Each row was made from one small tree. Brackets hold a mark, then the marks that hang from it, in the order of their numbers. Every link used is in the known rows. Write each row's tree.
(in the rows, 128 means zero)
Known rows:
[k_332 [k_348 [k_583 [k_809 [k_910 k_168 k_907]]]]]: [109 154 123 112 132 135 123 130 117 137 134 125 134 141 132 135  93 133
 124 119 158 151 116 121 142 128 124 166 137 125  90 148 137 134 129 165
 174 148  90 131 114 137 116]
[k_332 [k_348 [k_583 [k_809 [k_910 k_168 k_337 k_907]]]]]: [ 95 151 118  98 155 135 127 134 120 144 117 131 138 145 127 136  92 134
 125 123 156 147 117 121 142 128 114 167 165 116  84 180 138 143 132 169
 168 147  98 130 123 156 112]
[k_583 k_348 k_809]: [ 98 139 130 140 104 153 138 113 120 135 142 122 135 125 125 116 118 112
 104 158 138 150 116 102 136 121 137 152 118 116 125  56 129 138 154 126
 133 140  91 125 107 130 162]
[k_337 k_809]: [119 143 135 130 127 132 142 124 120 111 132 121 137 136 122 124 113 129
  91 164 128 144 127 112 135 142 126 151 130 130 129  89 117 131 158 125
 136 135  87  98 118 106 150]
[k_678 [k_819 k_658 [k_910 k_809 k_975]]]: [134 122 128 120 109 135 160 120 118 113 102 127 135  54 120 141 121 105
 131 157 104 135 138 124 139 140 119 143 149 126 176  94 107 100 139 133
 127 125 102  76 138 128 140]
[k_907 [k_337 k_809 [k_950 [k_910 k_975]]]]: [135 132 119 106 150  85 135 132 124 123 114 121 135 197 109 145 121 137
 117 171 124 128 134 133 136 144 126 144 158 119 133 166 104 102 178  92
 113 120 114  76 138 115 132]
[k_975 k_432 [k_658 k_809] [k_910 [k_337 k_348]]]: [ 47 158 129 127 120 119 133 138 119 132 103 117 144  41 120 128 110 134
 131 171 138 134 131 144 127 157 117 146 180 105 158 125 103 139 169 107
 136 114 104 117 123 169 198]
[k_950 k_583 [k_819 k_658 k_910]]: [130 109 129 136  81 154 155 120 111 101 106 123 133  95 111 140 135 114
 131 140 148 141 126 105 131 130 126 149 144 125 149  22 110 119 140 100
 110 126  99 116 117 121 120]
[k_168 k_658]: [ 98 130 151 129 103 146 164 105 125 101 134 112 140 111 119 123 116 126
  83 169 119 141 140 122 133 145 126 151 108 134 137  93 123 141 135 126
 142 147  96 110 136 123 154]
[k_332 [k_348 [k_583 [k_809 [k_910 [k_907 k_337]]]]]]: [ 95 152 113 102 129 122 114 114 113 137 120 113 124 165 119 138  99 135
 114 126 177 138 105 125 136 123 126 165 141 121 103 161 127 134 149 149
 168 144 103 117 123 131 120]
[k_975 k_910]: [113 144 132 131 107 133 143 103 125 121 130 110 140  74 110 128 114 128
  86 159 131 136 122 129 136 146 135 146 136 130 150  72 114 153 165 117
 155 128  91 109 133 126 168]
[k_950 [k_583 k_348] [k_910 k_168 k_337 k_907]]: [ 93 132 106 122 129 130 155 147 121 148 119 142 137 164 123 144 117 125
 133 124 157 149 136 111 136 126 126 163 180  91 109  86 130 171 148 121
 110 135 114 142 128 141 146]
[k_910 k_809 [k_975 [k_337 k_658] k_432]]: [104 139 121  98 136 118 153 136 126 109 108 141 133  93 123 125 120 118
 144 184 101 133 138 146 136 158 105 152 138 119 147 190 119  89 154 101
 110 130 101  85 137 167 185]
[k_658 [k_907 [k_337 k_348 k_950]]]: [115 141 122 128 124 100 135 112 124 148 139  87 121 201 112 130 102 134
  88 155 127 132 128 124 123 133 134 142 152 110 120 108 112 180 162 136
 160 125 102 100 131  81 152]
[k_348 [k_583 [k_809 [k_910 k_907]]]]: [119 144 111 104 125 138 129 108 116 123 119 119 126 158 116 134 108 122
 111 135 165 142 111 119 143 131 124 166 149 130 110 117 131 130 140 134
 159 143 101 121 126 119 130]
[k_975 k_337 k_658]: [118 133 126 138 105 126 143 108 129 113 138 126 134  92 115 118 113 121
  98 187 130 132 136 126 133 146 122 155 112 120 143  79 117 132 153 138
 131 138  93 106 121 142 166]
[k_348 [k_583 [k_809 [k_910 k_337]]]]: [ 94 135 124 103 140 136 126 111 117 134 105 121 142 134 106 130 114 116
  94 152 155 140 114 108 144 123 119 162 166 124 107 168 130 132 149 123
 144 139 106 119 131 158 120]
[k_348 [k_583 [k_809 [k_910 [k_337 k_975]]]]]: [105 131 118  93 138 116 117 119 115 132 103 124 139 152 107 130 124 113
 109 155 145 140 114 115 146 135 113 153 170 129 113 208 130 101 157  94
 144 138 106 105 135 167 116]
[k_583 k_809]: [ 99 135 135 131 111 152 146 112 121 120 141 118 134 130 111 119 114 123
  93 160 131 145 124 109 137 134 129 151 126 134 124  80 124 130 158 129
 137 140  93 110 117 129 159]
[k_907 k_337]: [102 132 128 128 108 130 145 102 120 130 139 102 135 126 104 122 105 130
  68 166 124 135 127 110 131 137 125 147 138 131 134 112 113 159 164 124
 149 137  97  97 127 128 149]
[k_583 k_348 [k_809 k_910]]: [105 133 131 132 114 151 127 113 112 138 130 117 142 112 125 123 118 110
 110 151 142 148 121 101 138 118 138 154 138 116 123  89 130 139 165 113
 136 129  98 126 104 126 151]
[k_337 k_348 [k_950 k_111 k_819]]: [186 126 111 126 135 142 162 126 127 120 136 102 129 183 116 125 107 113
  99 180 130 139 118 120 126 137 131 149 181 134 124  28 123 162 145 133
 155 132  94 127 125 102 128]
[k_910 [k_337 k_950] k_809]: [129 131 120 110 164 113 157 125 133 135 116 127 141 175 106 126 109 126
  94 179 114 133 124 124 140 137 115 150 180 116 110 144 120 152 144 144
 139 135 105 101 141 127 136]
[k_819 [k_910 k_168 [k_337 k_809] k_975]]: [125 133 125 114 155 124 144 139 119 124 101 132 146  95 118 139 107 132
 133 147  91 143 141 111 139 148 112 141 177 117 137 165 111 131 169 112
 122 121  98  75 127 148 139]
[k_337 [k_583 k_348] [k_809 k_910] k_975]: [169 131 124 120 129  88 102 142 117 136 110 132 143 174 133 135 135 109
 131 153 139 149 127 116 139 130 123 147 153 113 127 138 121  96 168  80
 140 116  97 108 114 105 123]
[k_975 [k_337 [k_658 k_809] k_950] k_432]: [102 141 129 114 135 120 151 128 130 127 123 131 133 147 119 133 118 127
 132 189 126 124 138 141 134 155 112 164 131 116 130 157 110 116 164  75
 136 118 101 104 143 146 157]
[k_950 k_111 k_583 [k_819 [k_910 k_168 k_337]]]: [158 106 107 124 141 166 168 148 120 118 102 129 140 124 101 143 113 121
 119 142 135 141 131 103 134 133 117 166 204 123 120  72 123 176 159  95
 112 121 111 125 133 162 108]
[k_950 k_111 [k_583 k_809]]: [137 125 131 138 123 155 153 129 122 120 139 122 129 169 100 128 118 115
 112 156 158 144 120 113 135 120 134 171 164 126 123  62 128 144 170 103
 108 138 111 135 124 134 138]
[k_348 [k_583 [k_809 [k_910 [k_337 k_950]]]]]: [123 133 121  99 156 119 128 108 128 145 109 120 143 180 104 133 114 118
 106 166 150 133 113 115 146 120 120 158 173 122  95 176 128 129 147 118
 156 134 108 120 138 145 102]
[k_332 [k_348 [k_583 [k_809 k_910]]]]: [ 99 151 143 119 117 130 116 114 109 136 130 116 139 126 123 131 112 124
 105 142 162 148 106 119 140 118 135 162 123 131 111 147 129 123 141 146
 155 146  90 130 120 134 115]
[k_168 [k_658 k_809 k_907]]: [ 72 140 152 127 114 142 159 124 115 103 125 109 125 155 124 136 118 141
  80 147 130 135 141 140 128 148 132 175 102 117 134 119 114 153 140 113
 119 130 104 103 151 103 161]
[k_678 [k_819 k_910]]: [123 130 126 134  95 155 159 105 121 128 127 111 137  71 115 138 117 113
  92 158 115 138 134 106 137 138 133 148 130 138 167  53 109 155 159 123
 160 124  92  96 143 114 148]
[k_975 [k_337 k_348] [k_658 k_907] [k_910 k_809]]: [106 155 114 131 132 102 117 139 127 113  99 126 123  88 125 137 115 128
 114 144 151 130 130 153 128 154 125 155 131  87 139  72 120 161 164 141
 126 115 103 101 119 127 204]
[k_975 [k_910 k_809]]: [118 144 124 124 130 126 140 123 125 115 112 123 140  83 111 132 116 128
  89 150 133 137 120 135 139 149 127 150 147 122 138  91 119 154 160 126
 143 127  96 102 130 131 169]
[k_168 k_332 [k_658 [k_809 [k_910 k_907]]]]: [ 85 136 153 122 130 163 170 122 112 103 107 110 141 132 131 134 111 139
  87 129 146 140 149 130 129 147 127 167 116 127 124 132 115 165 136 130
 132 137 108 109 126 101 146]
[k_907 [k_337 k_348]]: [ 96 141 128 134 110 122 138 111 116 141 135  95 133 127 109 124 101 124
  75 153 126 142 128 105 125 134 127 136 151 122 134  98 114 174 168 137
 161 139  93 103 116 119 162]
[k_678 [k_819 k_658 [k_910 k_337 k_809 k_975]]]: [118 120 122 107 131 132 164 126 122 119  84 132 138  58 114 142 120 106
 134 162 102 131 139 123 139 140 109 143 177 116 171 130 107 107 143 137
 122 124 111  75 146 149 137]
[k_348 [k_583 [k_809 [k_910 [k_907 k_337]]]]]: [108 139 101  98 130 131 119 107 116 130 111 112 123 171 108 137 103 127
 102 133 171 134 113 116 140 129 119 163 153 123 104 151 126 140 156 126
 164 137 110 110 126 135 125]
[k_583 k_348 [k_809 [k_910 k_168 [k_975 k_337]]]]: [112 130 119 124 142 141 126 127 118 148 121 134 141 103 127 127 112 103
 128 153 113 145 134 103 141 124 122 157 133 107 117 164 131 121 170 112
 125 124  98 105 105 175 161]

Which tree is each row?
[145 111 124 121 105 161 162 126 114  86 119 120 135 115 112 132 121 118
 101 164 161 137 133 126 130 145 128 160 166 136 144   4 124 117 136 112
 105 129 111 121 126 120 114]
[k_950 k_111 [k_819 k_658] k_910]
[141 132 128 124 117 108 152 132 123 106 131 129 136  95 120 117 115 125
 120 183 102 137 135 142 136 148 122 147 144 122 149 124 115  99 132 150
 109 143  98  94 125 138 163]
[k_910 k_809 [k_975 k_658]]
[ 72 128 155 120 154 156 171 144 128 107 103 126 148 132 132 122 107 144
  68 130 117 144 159 126 131 147 112 160 113 109  91 166 134 185 113 160
 114 142 109  99 123 139 147]
[k_910 [k_168 k_332 [k_658 k_907]] k_337 k_809]
[ 83 134 154 126 116 150 154 117 112 138 133 108 162  54 127 107 104 129
 104 164  85 152 151 114 134 143 123 138 139 149 135 203 113 124 140 122
 133 131  92 100 103 149 156]
[k_809 [k_910 [k_168 k_332] [k_975 k_432]]]
[ 76 146 175 125 114 154 136 113 114 114 116 116 150 113 138 127 120 130
  90 130 169 151 126 122 134 120 136 159  71 132 103 158 133 130 117 154
 143 159  95 133 108 138 112]
[k_168 [k_332 [k_348 [k_583 [k_809 k_910]]]] k_658]
[104 124 155 130 108 127 150 116 129 116 116 103 135 179 120 126 125 142
  65 139 145 135 151 132 123 132 126 156  89 117 117 130 116 162 136 131
 129 133 110 104 129  98 136]
[k_168 k_332 [k_658 [k_907 [k_337 k_583]]]]
[119 151 115 128 112 125 144 128 125 106 122 122 127  90 121 137 108 143
 121 150 153 127 128 156 133 161 128 164 145 113 152  60 106 141 156 124
 141 123 102 112 133 123 177]
[k_975 [k_658 k_809] [k_910 k_907]]
[180 129  97  85 156  92 161 139 136 114 114 125 120 202 118 139 105 135
 145 164 111 120 137 154 134 154 111 147 172 109 122 170 118 118 143 123
 140 135 115  82 147 117 141]
[k_910 k_809 [k_907 [k_337 k_658 k_950]] k_975]
[101 154 149 120 135 142 161 138 125 109 121 133 141 140 150 128 100 143
  93 115 152 155 133 136 135 139 118 163  83 120  84 142 137 164  82 204
 158 171  87 125 111 133 118]
[k_910 [k_168 [k_332 [k_348 k_583]] k_658] k_809 k_907]
[120 133 102 107 112 110 141 112 121 123 134 110 120 173 109 125 106 132
 102 155 125 133 125 125 133 157 116 143 154 132 138 138 114 133 163 112
 158 138 101  83 135 119 154]
[k_910 [k_907 [k_337 k_975]]]
[118 116 136 121 141 144 166 151 133 130  89 135 149 110 118 159 123 121
 103 139 118 135 164 117 139 139 102 169 141 112 134 144 111 151 150 105
 154 113 111 104 161 164 118]
[k_678 [k_819 [k_910 [k_168 [k_658 k_809]] [k_337 k_583]]]]
[109 138 130 112 138 127 138 136 112 115 105 118 125 141 123 149 117 131
 105 140 144 124 146 142 130 150 125 181 127 102 130 156 118 152 173  86
 118 111 110  98 149 112 154]
[k_975 [k_337 [k_658 [k_809 k_910] k_907]]]
[102 151 131 107 136 111 114 112 113 139 116 129 130 130 120 135 117 114
 123 154 147 140 106 130 140 119 128 165 120 121 126 204 122  92 155 138
 132 142  92 107 131 161 133]
[k_332 [k_348 [k_583 [k_809 [k_910 [k_975 k_337]]]]]]
[196 131 127 112 117  63 129 145 135 134 132 112 121 232 129 139 133 124
 142 153 125 135 143 152 127 148 124 136 153 108 123 121 124 117 149  96
 160 123 101 113 143  71 130]
[k_337 k_348 k_583 [k_658 k_907] k_950 k_975]
[100 129 151 130 114 140 140 114 104 120 121 110 143  92 113 134 110 123
 100 150 139 137 137 118 134 137 124 160 156 125 141 116 110 124 152 111
 133 126 103 107 122 115 126]
[k_819 [k_658 [k_809 k_910]]]
[176 125  98 103 156 125 147 152 125 105 101 131 127 239 126 146 122 126
 142 149 153 135 121 120 136 133 122 167 168 123 102  97 119 118 146  99
 131 116 107 116 125  91 120]
[k_337 [k_809 [k_910 k_907]] [k_950 k_583 k_819]]
[148 129 115 115 111  81 114 119 132 134 113 116 135 139  99 136 130 127
 100 155 138 129 125 138 137 148 117 138 154 125 145 146 107 117 184  75
 162 115 103  92 140 142 144]
[k_907 [k_337 k_583 [k_975 k_910]]]
[108 122 124 108 133 144 151 120 124 111 117 110 141 125 119 137  90 138
  98 136 123 134 158 118 135 152 109 156 143 125 108 156 128 164 144 122
 170 134 113 101 127 142 139]
[k_809 [k_910 [k_168 k_658] [k_907 k_337]]]
[ 72 130 136 113 116 115 139 131 114 108 116 106 120 184 116 139 120 144
  84 145 128 126 142 142 128 159 120 165 111 116 135 192 110 132 162  74
 122 123 114  75 155 127 151]
[k_168 [k_658 k_809 [k_907 [k_337 k_975]]]]
[171 137 134 115 126 101 132 153 131 104 118 128 126 191 133 140 129 136
 125 145 144 136 145 142 131 145 123 162 124 107 119  98 124 118 149 105
 126 119 101 109 135  77 134]
[k_337 k_583 [k_658 k_907] k_809]
[118 155 121 116 152 107 105 123 111 131  97 121 134 145 124 144 112 109
  97 145 162 144 119 108 136 129 119 157 139 112 114 141 123 146 167 126
 155 132  90 107 113 124 138]
[k_975 [k_337 [k_348 k_583] [k_809 k_910]]]
[138 128 130 130 116 129 118 123 120 150 122 125 142 148 121 129 129 107
 119 147 152 150 124 106 139 110 131 156 145 112 116  91 128 124 163 109
 140 123 101 135 108 118 135]
[k_337 [k_583 k_348 [k_809 k_910]]]
[142 126  95  99 115 127 156 144 119 115  99 120 117 133 123 162 118 127
 136 131 133 120 144 136 132 166 112 156 145 116 163 136 105 130 179  66
 158 113 113  71 161 132 138]
[k_678 [k_819 [k_910 [k_907 [k_337 [k_658 k_809] k_975]]]]]
[ 98 136 134 124 117 118 124 120 117 105 118 111 124 154 121 130 106 139
 100 147 146 130 136 122 127 141 121 154 128 109 127 102 113 124 155 120
 124 122 108  83 116  97 138]
[k_819 [k_658 [k_907 [k_337 k_809]]]]
[ 95 139 135 126  85 117 148 112 122 116 146 117 139  60 121 105 114 127
 138 208  92 139 136 140 133 152 123 141 140 139 171 133 107  79 136 122
 121 136  94 102 123 148 180]
[k_910 [k_975 k_432 k_658]]
[ 92 156 142 127 106 131 127 114 116 133 145 121 131 139 124 125 114 126
  98 149 158 149 101 121 138 119 135 160 104 129 113 114 128 119 134 159
 152 157  82 130 121 136 125]
[k_332 [k_348 [k_583 k_809]]]
[100 127 143 119 150 146 149 140 125 101  91 135 153  94 123 145 108 137
 118 139 113 142 155 107 139 153 106 148 144 114 119 135 122 155 156 106
 137 125 104  90 126 152 133]
[k_819 [k_910 [k_168 k_658] [k_337 k_809]]]
[ 60 161 175 134 109 137 150 122 109 115 126 108 131 158 144 133 120 149
  71 124 167 144 124 147 124 130 142 179  55 116 116 151 116 161 103 164
 124 154  92 123 137 102 123]
[k_168 [k_332 [k_348 k_583]] [k_658 k_809 k_907]]
[ 83 151 174 135  97 142 156 103 119 113 136 111 146 113 140 121 118 134
  73 148 154 150 124 129 129 127 137 154  62 132 118 127 124 148  99 176
 148 171  82 131 122 123 117]
[k_168 [k_332 [k_348 k_583]] k_658]
[141 144 115 101 148 116 141 128 114 110 112 119 130 150 126 134 106 129
 136 152 116 140 130 131 136 147 123 154 170 129 140 147 113 106 159 123
 130 126 101  84 128  93 156]
[k_337 [k_809 [k_910 k_907 k_975]]]
[187 116  98 109 117 129 155 144 141 129 108 126 132 124 124 158 109 125
 135 125 132 128 161 124 135 148 105 152 149 114 133  90 119 153 157 110
 186 115 108 102 145 130 118]
[k_678 [k_819 [k_910 k_168 [k_907 [k_337 k_583 k_658]]]]]
[ 75 132 146 130 100 140 147 122 105 128 120 122 144  34 116 133 108 130
 154 155  93 143 146 125 137 153 112 144 161 127 163 151  96  96 152  92
 119 115  97  86 120 156 147]
[k_819 [k_658 k_809] [k_910 k_168 [k_975 k_432]]]
[ 94 155 123 117 103  93 105 140 126  93 114 127 131  86 136 124 125 145
 152 173 132 131 131 160 134 176 122 146 127 119 157 131 111  77 165  67
 124 103 102  87 122 130 190]
[k_337 k_809 [k_975 k_432 [k_658 k_907] k_910]]
[126 127 123 102 114 113 142 129 119 112 103 119 128 118 119 142 127 134
 139 140 117 129 142 140 131 163 121 142 165 111 150 141 119 138 165  73
 121 119 109  83 156 112 142]
[k_819 [k_910 [k_337 [k_658 k_907] k_975]]]
[151 106 125 126 113 166 162 139 118  92 125 126 143 103 116 133 110 121
 100 154 147 142 146 119 133 148 120 158 165 134 124  19 131 126 131 117
 116 129 108 124 116 141 104]
[k_950 k_111 [k_819 k_658] [k_910 k_168]]
[105 128 118 121 118 153 164 110 125 135 109 116 141  75 111 139 114 113
  94 163 114 134 135 105 136 137 123 149 158 128 162  88 110 161 162 124
 152 123 101  95 152 135 144]
[k_678 [k_819 [k_910 k_337]]]
[123 137 130 119 160  99 127 170 125 140  98 138 149 167 120 148 119 129
 111 131 143 154 150 111 135 137 109 144 185 102 102 119 125 143 168 127
 133 121 104 116 115 128 132]
[k_950 [k_910 k_168 [k_337 k_348 k_583 k_809]]]
[113 122 114 137 101 166 149 141 118 122 123 134 128 167 128 125 138 105
 117 149 157 150 108  96 133 110 135 165 117 113 115  37 131 121 144 104
 105 134  96 141 105 148 149]
[k_950 [k_583 k_348 k_809] k_819]
[114 137 133 111 156 120 144 176 122 114 100 137 149 124 135 149 111 133
 126 130 138 147 162 117 131 155 111 140 171  99 106 119 136 149 163 110
 128 130 106 112 116 142 142]
[k_950 [k_910 k_168 [k_337 k_348 k_658 k_809]]]
